In the rows, 128 means zero.
Known rows, with every way that one mark hangs from another
[B [A D U] [S [Y X]]]: [159 119 105 124 158 139 138 150  99 131 107 135 125 129 127 122 147  38
 122  97 127 143  93 105 164  76 169 146 146 153 146]
[E [Y F S X Z]]: [125 134 129 138  89 124 107 167 127 141  96 134 120 131 118 116 139  64
 141 147 121 112 124 122 157 106 125 145 126 146 182]
[U [F [Y X]]]: [137 123 141 128 124 119 121 123 126 129 113 136 129 178 114 130 164  93
 133 130 122 118 133 134 146 102 137 137 130 115 115]
[Z [Y E F S]]: [125 126 132 141  90 122 127 179 124 131  96 148 125 142 116 120 134  82
 138 132 124 151 151 129 135  65 135 141 124 133 149]
[U A F]: [127 116 112 135 130 123 119 123 132 132 143 137 125 129 111 130 158 133
 126  93 122 111 130 137 135 136 123 139 153 136 125]
[U [A D [Y S Z]]]: [120 144 108 122 103 140 117 156 131 134 148 126 124 102 117 118 163  72
 133  95 105 141 114 121 152  97 152 153 155 150 173]
[A B U [Y E Z]]: [119 128 125 120 127 134 143 152 133 135 121 132 127  58 119 122 150  46
 149 137 125 158 132 120 124  27 130 151 148 134 129]
[X [Y S]]: [124 115 117 127 114 132 116 148 131 138 126 130 125 118 138 123 130  92
 125 136 145 114 126 123 129 114 120 130 125 129 163]
[Y X Z]: [125 128 128 128 121 132 119 122 126 131 118 126 125 130 126 127 127  84
 132 138 120 135 125 129 149 133 138 135 108 128 152]
[A D U [Y F]]: [142 150 124 113 124 125 131 125 122 143 129 132 121 118 113 126 175  79
 129 119 132 149 114 103 128  49 131 136 153 143 114]
[Y F Z]: [123 141 124 127 115 133 118 135 127 136 134 135 121 113 124 127 124 120
 131 134 127 139 132 120 135 130 106 134 123 126 140]
[U A]: [127 121 114 133 130 127 126 132 130 132 140 130 125 135 118 127 129 132
 123  97 117 123 128 132 136 142 126 136 147 122 129]
[E [Y F Z]]: [123 136 128 131 112 127 114 160 131 137 125 133 122 112 123 122 129 130
 137 141 122 123 124 120 139 126 102 136 137 139 155]
[B A [S [Y E F Z]]]: [133 115 106 135 135 144 116 181 106 129 138 154 120 109 125 119 107  84
 134 113 121 153 128 109 159  95 116 155 126 140 164]
[D [E [Y F]]]: [130 111 129 135 116 119 119 131 128 137 118 131 118 136 125 119 154 136
 121 131 125 101 120 117 138  99 106 129 143 139 117]
[D [A Y] E]: [120 121 121 124 123 132 122 116 130 138 143 117 120 125 128 124 197 122
 118 128 122 108 124 114 129  57 115 139 124 139 114]
[Z [Y E F S X]]: [133 120 133 143  86 116 123 169 119 135  79 147 123 175 111 119 139  45
 138 141 120 149 151 131 149  58 154 143 108 132 153]
[Z [Y X]]: [133 123 134 132 123 123 137 137 121 121  91 127 132 168 122 128 137  96
 127 125 121 147 135 130 135 107 152 133 122 129 125]
[S [Y X]]: [135 116 133 128 119 138 137 126 114 124 106 130 131 154 124 128 137  73
 122 124 128 130 126 127 144 113 148 138 132 134 125]
[B [S [Y X]]]: [139 114 121 134 137 144 128 144 109 123 105 136 127 145 125 126 126  74
 122 105 127 132 122 113 144 110 146 142 138 130 124]
[F Y]: [129 135 137 123 128 131 134 144 128 127 132 131 131 155 126 128 132 130
 131 129 123 132 132 127 129 116 124 131 138 101 113]
[X [Y S Z]]: [113 122 114 125 111 140 108 153 133 137 137 129 125  88 139 121 124  85
 129 139 140 122 124 124 134 129 110 135 116 135 184]
[F [Y X Z]]: [126 134 140 123 121 133 124 138 127 130 120 129 127 154 124 126 131  88
 133 140 115 138 129 129 152 122 130 137 119 104 138]
[X [Y E]]: [126 101 127 129 124 121 116 141 130 134 129 137 120 131 134 126 115  94
 127 148 136 134 130 131 136  95 127 125 104 132 150]
[E [Y F [S B] X Z]]: [125 123 129 140  87 136 130 176 130 137  94 127 126 125 124 114 144  25
 139 141 122 116 124 120 155  88  98 148 132 148 176]
[F [Y S]]: [126 135 136 128 109 132 128 162 129 130 125 133 131 141 125 122 139 103
 135 126 126 123 133 129 134 108 127 138 142 107 141]
[Y F [S [B A]]]: [138 121 109 138 112 137 141 167 120 134 128 132 130 128 132 117 134  62
 130 124 133 125 126 113 146  92  93 145 130 136 161]
[U [A [Y X]] F]: [133 117 116 129 124 120 116 112 125 133 133 133 122 156 101 129 177  92
 130  94 116 118 131 127 141  96 141 151 154 142 123]
[X Y]: [128 113 119 123 134 127 117 127 129 134 131 127 124 126 139 129 124 118
 120 135 144 124 124 122 126 123 115 124 121 128 138]
[Y F S]: [130 138 123 133 101 129 118 148 125 139 121 139 124 131 122 122 136  97
 130 130 134 122 134 119 133 106 118 136 134 129 146]

Rows
[144 118 114 141 107 132 150 176 113 128  89 132 134 170 126 118 144  31
 130 121 126 141 134 116 154  72 120 151 123 136 156]  [Z [Y F [S [B A]] X]]
[138 100 138 138  98 139 148 149 114 129  96 141 128 167 120 124 138   7
 125 135 127 148 135 125 152  58 122 143 123 137 122]  [S B [Y E F X]]
[139 117 112 132 136 124 134 132 135 130 130 130 134 124 122 128 183  86
 129  98 115 124 121 135 155  78 170 142 172 144 104]  [U [A B D] F]
[126 127 118 134 128 136 120 175 125 134 129 145 120  96 122 119 131  62
 147 124 117 159 143 101 135  24 124 155 146 126 122]  [A [B S] [Y E F Z]]
[129 124 134 137 110 119 130 163 123 129 102 145 124 154 115 126 129 108
 134 133 122 162 149 130 131  74 133 134 120 127 124]  [Z [Y E F]]
[129 130 129 137  99 123 118 171 130 139 110 135 124 130 121 118 140 108
 138 135 131 105 129 120 136 100 113 138 145 140 160]  [E [Y F S]]
[125 137 119 121 115 129 123 135 128 137 127 135 126  79 106 124 189  82
 141 109 142 117 127 120 108  67 113 148 161 150 141]  [A [U F] [Y S]]
[136 127 130 122 142 126 148 141 134 133 116 134 136 105 119 129 175  86
 139 124 138 124 132 126 122  54 123 142 173 110  86]  [A B [U [F Y]]]
[134 114 131 129 122 120 124 132 131 129 114 117 123 130 133 119 169 120
 121 126 113 109 101 126 153  93 148 124 143 157 129]  [A [D [E Y]]]
[131 122 118 131 117 126 121 169 120 130 132 137 124 121 123 116 138  74
 146 127 119 135 133 121 148  62 142 153 121 148 179]  [B [A [Y E S]]]
[133 111 135 147  84 129 146 178 122 130  76 140 129 170 117 118 143   5
 135 135 120 154 148 129 148  40 128 145 116 134 147]  [Z [Y E F [S B] X]]
[139 117 113 142 111 131 141 193 124 133 116 130 130 127 131 113 140  74
 136 129 129 109 118 114 149  84  89 148 145 149 172]  [E [Y F [S [B A]]]]
[123 123 144 129 112 125 121 152 127 132 114 138 123 161 119 124 125  62
 141 150 107 149 136 137 161  93 143 139 103 108 150]  [F [Y E X Z]]
[131 143 126 121 105 136 122 145 127 129 129 124 129 122 125 121 169  74
 135 117 118 136 118 118 140  72 161 141 144 151 150]  [A D [Y S]]
[130 133 123 117 135 126 129 116 127 134 132 133 125  86 108 130 183 108
 136 112 139 125 125 119 106  75 113 141 158 147 116]  [A [U F] Y]
[128 138 111 128 137 145 123 161 124 132 136 136 124  88 125 122 136  87
 140 112 125 148 137  92 127  50 114 155 162 121 109]  [A [B S] [Y F Z]]
[117 111 128 137  97 127 111 144 131 135  99 122 120 115 126 113 156  65
 131 137 113  94 112 129 160 108 129 142 126 148 178]  [D [E [Y S X Z]]]
[119 144 121 131  96 138 110 153 128 140 129 138 123 102 123 120 129  90
 135 135 129 129 133 120 139 122 109 141 125 130 167]  [Y F S Z]
[119 122 132 137  92 127 112 154 128 137 105 139 120 126 120 118 127  31
 143 149 114 134 133 138 162  97 153 144  97 140 187]  [Y E S X Z]
[144 103 105 124 145 127 146 113 123 132 131 123 128  89 130 122 201  59
 118 105 129 115  94 123 151  63 110 137 144 163 125]  [S [B [A [D E] [U F]]]]
[122 136 124 125 109 151 127 144 119 131 136 140 128 107 124 127 130 104
 126 124 133 145 130 116 136 129 108 142 138 130 135]  [S [Y F Z]]
[120 132 125 131 101 134 115 140 127 134 107 129 125 117 125 120 133  55
 137 138 120 124 127 130 152 124 140 142 111 133 178]  [Y S X Z]
[114 126 110 119 132 143 140 128 135 143 134 115 124  57 130 121 207  71
 128 132 131 122 118 107 125  15 113 151 147 134 108]  [D [A B U [Y Z]] E]
[135 131 111 128 111 137 137 159 133 133 127 122 133 117 123 118 178  51
 134  96 112 136 123 117 149  42 176 156 180 142 128]  [U [A B D [Y S]]]
[131 110 134 143 100 130 142 170 131 128  86 119 132 138 128 116 146  33
 134 133 124 105 118 130 148  86 122 141 137 148 165]  [E [Y [S B] X]]
[127 113 112 127 137 130 147 124 135 146 119 117 126  90 135 123 197  83
 120 136 139 106 116 119 129  33 123 137 142 127  94]  [D [A B U] E]
[126 106 134 135  94 148 144 154 116 130 102 140 127 139 121 123 132   4
 129 137 123 157 133 126 157  73 112 148 115 139 142]  [S B [Y E F X Z]]
[126 150 117 114 112 144 141 157 133 136 118 121 133  54 126 118 180  20
 144 123 125 148 113 110 134  26 153 153 165 146 146]  [A B D U [Y S Z]]
[141  96 104 142 145 141 133 146 117 124 109 141 132 137 115 126 160  53
 124  76 122 117 129 120 152  73 156 160 182 137 100]  [U [A [B [S [Y X]]]] F]
[143 119 118 129 145 150 146 164 118 118 111 129 137 114 138 124 148  65
 124 102 123 146 115 109 148  57 177 143 171 138 100]  [A [B [S Y]] D]
[143 131 123 121 139 128 152 133 131 135 107 122 134  97 131 125 163  58
 131 129 132 141 112 121 136  53 164 132 158 136 106]  [A B D U]
[135 120 113 137  92 137 135 150 123 140 118 129 124 163 108 119 162  19
 127  98 122 127 133 110 145  66 106 159 152 133 140]  [U [A [Y F [S B] X]]]
